Each row was made from one walk, in order. Every step used is in the known rows, and no mark comes twice. Write each row's walk.
Known rows:
K/S/L/V/C: [ 12  11 -10 -19   1  -3   4  14  10 -19   8 -16 -12   5  16 -25  13  -3
  -9  -1  -2  -3   6  -8   0 -13   3  -9 -11  15]
U/H/R/D/L/S: [  2   2 -25 -14  22 -14 -11  12 -11 -13 -11  -1 -21  -6  -7  28  10  17
  19 -12  11  -1  -5  -1  -8  -4  -4  11 -24  -7]
R/D: [ -6   2   7 -14   7  -7   0   2  -1  -3  -5   0 -13  -3   5   4   7   0
  10  -2   5   0   6  -5   4   2   0  -3 -15  -3]
L/S: [  5  -1   0  -4   3   3   6   0   4   1   3  -1 -14  -1   3  -2  13   0
   5   2   2  -9  -5  -6   1  -1  -1   3 -10   7]
U/D: [ -3  -4   4  -6   3 -16   4  -3  -2  -1   4  -3 -11 -13   8   4   5  -2
  13  -5   5  -8   4  -8  -2  -1   0  -7 -16   8]
V/L/D/R/H/U: [-12  -4 -17 -10  23  -9 -21   7   2  -6  11   4 -14 -11   8  33   1  -7
  19 -14   6   1   0   6   3  13  -7   6  -5   9]
D/R: [ -2  -3 -13  -8   4   2  -2   3   2  -3   0  -2  -9  -3   0   0   1   3
   8 -11   5  -6   5   6  -3  11   0   4 -16   4]
R/H/U/D/L/S: [  1  -8 -12   0  22 -23 -12   0  -9  -4  10   1 -20  -9  18  26   8  -2
  13  -6  10   2  -7  -5  -1 -10  -5   7 -12  11]
S/C/V/L: [  9 -13   6 -18   1  -5   3   8  15  -7   2 -11 -11  -5  -3   6  15  -7
   1   2   7  10   2   2   8   6  -2  -1  -6   8]
C/S/L: [  2  -1  -1 -10   2  -2  -3   3  17  -9   4  -3  -7   0   5  -4  23  -3
  12  14  -4 -17  15  -5   5 -10  -4  -8 -14   7]
K/S: [ -4  -5   0  -5  -4   4   7   1   5 -12   2  -1 -15   8   6   1  15  -1
   3  -5   1 -13   2  -5  -3  -6   4   1 -11  10]
C/V/L/D/R: [  0  -3 -16 -18   5  -4 -15   6   8  -2   6  -9 -13  -7  -3  27   4  -2
  15  -7   7   8   5  14   1  11  -2  13 -13   8]
C/V/L/S: [ 14  -5   3 -11   0   0  -3   2  16   2   5 -10 -13   1  -4   4  18  -4
   9   8   7   5  -5   3   6  -5  -1  14  -7   7]
V/C/S/L/D: [ -2  15  -9 -15   3  -9  -1  17  14 -10   9  -1 -11  -7  12  12  18  -8
   7  12  -6 -10  21  -7   3  -4  -4  -8 -17   9]
R/H/U/D/L: [ -5  -8 -10  -3  19 -23 -13   1  -9  -7   9   0 -15 -14  21  27   5  -3
  15 -10  11   7   1  -6   0 -11  -4   3 -15  10]
U/H/R/D/L: [ -4   2 -23 -16  19 -13 -12  13 -10 -15 -12  -2 -17 -11  -4  29   8  15
  21 -17  11   3   3  -1  -7  -3  -3   6 -26  -8]
S/L/D/U: [ -8   8   0 -17  -1  -1 -16   0   4  -5   6  -3 -14  -3  13  28  23  -6
  13   8   2   0   2 -12   4 -10  -4  -1 -10   7]
C/V/L/D/U: [  3   0   7 -21  -5  -2 -19   5   8   2   8 -12 -13   2   5  39  29  -8
  14  11   9  15   2  -1   5  -3  -5  15  -5   5]
C/V: [  7  -2   4 -13   0   1   2   6   5   2   1 -12 -10  -2   7   4  15   0
   7   7   7   7   8  -1   0  -2   5   8 -13   7]
U/D/L/S/C: [  5 -13 -12  -6   7 -21   4  -1  -4  -9   3  -3 -19  -9   5  17   5   1
   1 -10   6  -1  -9  -2   1  -1  -5  -6 -18  11]
C/V/L: [  8  -4   6 -14  -2  -1  -5   4  16  -1   4 -12  -8  -4   0   5  16  -6
  11   2   7  10   3   2   8  -5  -1   9  -9   6]
U/H: [ -1   0   1  -9  15  -5   6   2  -1 -10  -1  -8  -9 -12   3   8  16   2
  17  -7   4  -8   4 -16   1  -3   3  -2 -14   0]
K/S/L: [ -4  -3  -3  -8  -2   2  -1   0  13 -19   3  -1 -16   6   7  -5  16  -3
   6  -2  -1 -16   2  -7   1 -17   3  -6 -12  12]
K/S/C/V/L: [  6 -18   3 -16  -3  -4   4   8  16 -17   4 -10 -18   9  -4   8  20  -7
  -2   0   5   0   1   3   3   1   3   1  -5  13]
R/H: [ -5  -3  -2  -1  22  -2   6   4  -1  -5   7  11 -12  -4   7   5  11   1
  12  -2   5   2   3  -5   2  -1   0  -2  -9   7]
S/L/D/U/H/R: [ -8  10 -15 -20  14  -7 -20  10  -4 -13   0  -5 -17  -9   0  41  28   6
  26   2   6  -9   3 -13 -10  -4  -4   1 -15   2]
L/D/R/H/U: [-12  -2 -19 -10  26  -7 -15   8  -9  -4   8   4 -16 -10  14  31   1  -1
  15  -9   6  -2   5   3  -6  17  -2   5  -8  10]
L/D: [ -9   4  -3 -10   3   1   2   1  -2   0   4   0 -13 -13  10  19   8  -1
  11  -3   0  -2   2  -5   1   3   0  -3 -12   8]

Which walk is each row?
[  6   8   1  -9  -1  -4   9  18  12  -4   6  -3  -6   2   7  -4  21  -5
  -1  10  -2  -9  20  -5   0   3  -1  -2 -14   3]  V/C/S
[ -7   3   6 -15  -4   0 -14   0   7   0   8  -2 -11  -2   5  35  24  -8
  14   1   4   5  -3  -6   8  -4  -9   7  -5   2]  V/L/D/U
[  8   5 -25 -24   9  -6 -14  11 -11  -5  -8 -11 -11  -6   7   5   2  18
   6  -9   7  15   0  10  -6   0  -5   2 -22   0]  H/R/D/L/V
[ -3  -4   9 -10  -1 -17  -6  -2  -2   1   3 -14 -10 -16  18   7   7  -9
  11  -2   5 -10   4 -13  -3   0   0  -4 -11   7]  H/U/D
[-13   1 -23 -12  27  -9 -22   6  -1 -10   9   4 -17 -11  15  25   1  -4
  18  -7   4  -4   4   1  -1   7  -3   0 -10  13]  S/L/D/R/H/U
[ -7   7  -2 -19  14  -9 -14   2  -2 -14   4  -9 -15  -9   9  37  29  -3
  23   5   5  -5   3 -22   3 -12  -2  -1 -11   2]  S/L/D/U/H
[ 16  12 -19 -18   1  -3   3  15   0  -7   6 -17  -5  -8  19  -8   6   2
  -9  -9   4  22   2  -2   4  -7  -2   1 -19   7]  D/L/V/C
[  6 -11   3  -9   4  -3   8   2  15  -8   4  -1 -15  -3  -6   0  12  -6
   0  -3   2  -6 -11  -2  10   6  -7  -6  -3   8]  V/L/S/C
[ -4   5   1 -19   2  -4 -15  12  -6   1  -7   2 -14   8  -1  21  20   7
  12   4  10  -2   5   0 -11   5  -4   8 -13  -8]  H/R/D/U
[  5  -9   0  -8   6  -1  14   3   4  -5   1  -2 -17  -1   0  -1  12  -1
  -4   1   2  -8  -6  -5   2  10  -1  -7  -7   9]  L/S/C
[ -5  -5 -14  -6  23  -5 -11   8  -3  -5   5   2 -12  -3  10  10   3  -2
  11  -9   8  -3   5   3  -4  13  -1   7  -8   6]  D/R/H/U
[  0  16  -2 -19  -2  -8 -12  17  12  -7  11  -3 -11   5  14  26  34 -10
   6  21  -1  -6  20 -11   1  -8  -6  -1 -13   5]  V/C/S/L/D/U
[ 18  11  -4 -19   2  -4   8  18   7  -2   8 -18  -1   0  13 -19  21  -1
  -7  14  -3  -3  19  -5  -1   4  -2  -6 -12   7]  L/V/C/S
[-16  -3 -30  -5  27  -8 -11   5  -1 -22  11  15 -24   5   4  24   4   4
  16 -12   2 -13   5   8  -6   0   0  -3 -13  17]  K/S/L/D/R/H
[ -6   7 -11 -18  12  -4 -13  11 -13  -7  -1  -5 -15  -8   0  47  27   9
  22  -1   8  -6   3 -10 -14   6  -3   7 -12  -1]  L/D/U/H/R
[ -4  -7  -7 -11   3 -18 -13   0  -4  -1   2 -13 -11 -13  11   9  -2  -5
  12 -11   7 -12   6  -1  -9  12  -1   1 -15   7]  H/U/D/R
[ -5   3  -8 -17  22 -13  -5  11  -9 -11 -11  -1 -15 -10  -7  16  10  12
  23  -9   8  -9   6  -7 -10   8   0  -1 -19  -8]  U/H/R/D
[ -1 -13  -3 -19   1  -6   0   7   9 -17   6  -8 -22   2  -1  29  18  -7
   2  -1   2   1   1   3   1   5   0  -1  -5  17]  K/S/C/V/L/D
[ 14   9 -17 -16   3 -20   1  10  -6  -5   8 -18  -7 -15  21  -3   0   2
  -3 -11   6  17   5  -4   0  -8  -3  -4 -22  10]  U/D/L/V/C
[ -4   4 -21 -15   5  -6 -13  12  -4  -7  -9   4 -16  -4   1  20   3  12
  12 -12   9   8   1   9  -5  -2  -4   6 -24  -4]  H/R/D/L
[ 15   2  -6 -20   5  -3  -5   2  11  -8   6 -19  -2  -1  11 -19  23   1
   6  18  -6 -11  14  -4   4  -9  -5 -14 -13  11]  C/S/L/V
[  8   2 -12 -23  10  -8  -9   2  -9  -5  -4 -16  -9  -4  15   1   4   7
   3  -7   6  19   0   1   7  -7  -4  -2 -20   1]  R/D/L/V
[  0   3  -5 -15   9  -2 -10  11  -6  -8  -3  -6 -11  -1  -4  26  30   9
  18   0  10  -8   3 -10 -13   2  -1   9 -12  -5]  D/U/H/R
[ 11   5  -6 -19   6   0  -3  -1   7  -7   3 -18  -5  -9  14 -22  10   1
   4   3  -2   1   1  -7   7  -9  -1 -13 -11  11]  S/L/V
[ 11  -3 -11 -19   1 -18 -15  -3  -9  -2   4 -30  -7 -18  27   5   5  -1
   4  -7   5   9  -1  -6   0  -9  -5  -2 -15  11]  H/U/D/L/V
[  9   0  -9 -17   2   1  -2  -1   7 -17   5 -16 -11   5  13 -20  16   1
   0   1  -3  -9   1  -6   1 -15   2 -10  -9  16]  K/S/L/V
[ -2  -5  -5 -10  -3 -17 -13  -1  -3  -4   3 -13 -12 -16  21  20   4  -6
  10 -10   8   3   0  -7   0 -11  -4   3 -18   7]  H/U/D/L
[ -4   5  -1 -17  -1  -4 -18   3   8  -5   7  -4 -11   5  10  31  37  -7
  15  23  -2 -12  15  -8   2  -9  -8  -2 -11   7]  C/S/L/D/U
[ 18   6 -17 -17   2 -24  -1  13   0  -6  10 -20  -4  -8  18   0  13   1
  -2   2   2   5  17  -1  -2  -7  -6  -6 -23  10]  U/D/L/V/C/S
[ -3  -5  -9  -5   0 -16  -3  -3  -3  -5   3  -3 -11 -13  12  17   4   1
  12 -13   7   5   0  -3   2 -13  -3   0 -23   8]  U/D/L
[ 20   9 -19 -18   0  -5   1  17   6  -7   7 -18  -2   0  16  -6  19   3
  -8   5  -1  11  16   1   3  -6  -5   0 -19   7]  D/L/V/C/S
[ -5   0  -8 -13   5  -8  -8   3  -2  -6  -6  -1 -14  -3   8  16   4   3
  10 -11   8  13   2   0   7 -10  -3   4 -23  -3]  R/D/L
[  7  -5 -16 -13  23 -23 -14   1 -14  -5  10 -15 -10 -16  27  12   6   2
   8  -7   8  14  -1  -5   0  -8  -5  -3 -12  13]  R/H/U/D/L/V
[ 14 -11   2 -14   6  -3  10   7   5  -2   1 -11 -18   2   1   4  17  -1
  -4  12   6   1  -1   0  -2  10   3   3  -8  11]  L/S/C/V
[  0   0   8 -12   9  -4  -3   3  -4  -8   0 -10  -9   0   4  22  31  -1
  16   3   9  -4   4 -20  -1  -6   1   6 -10  -4]  D/U/H
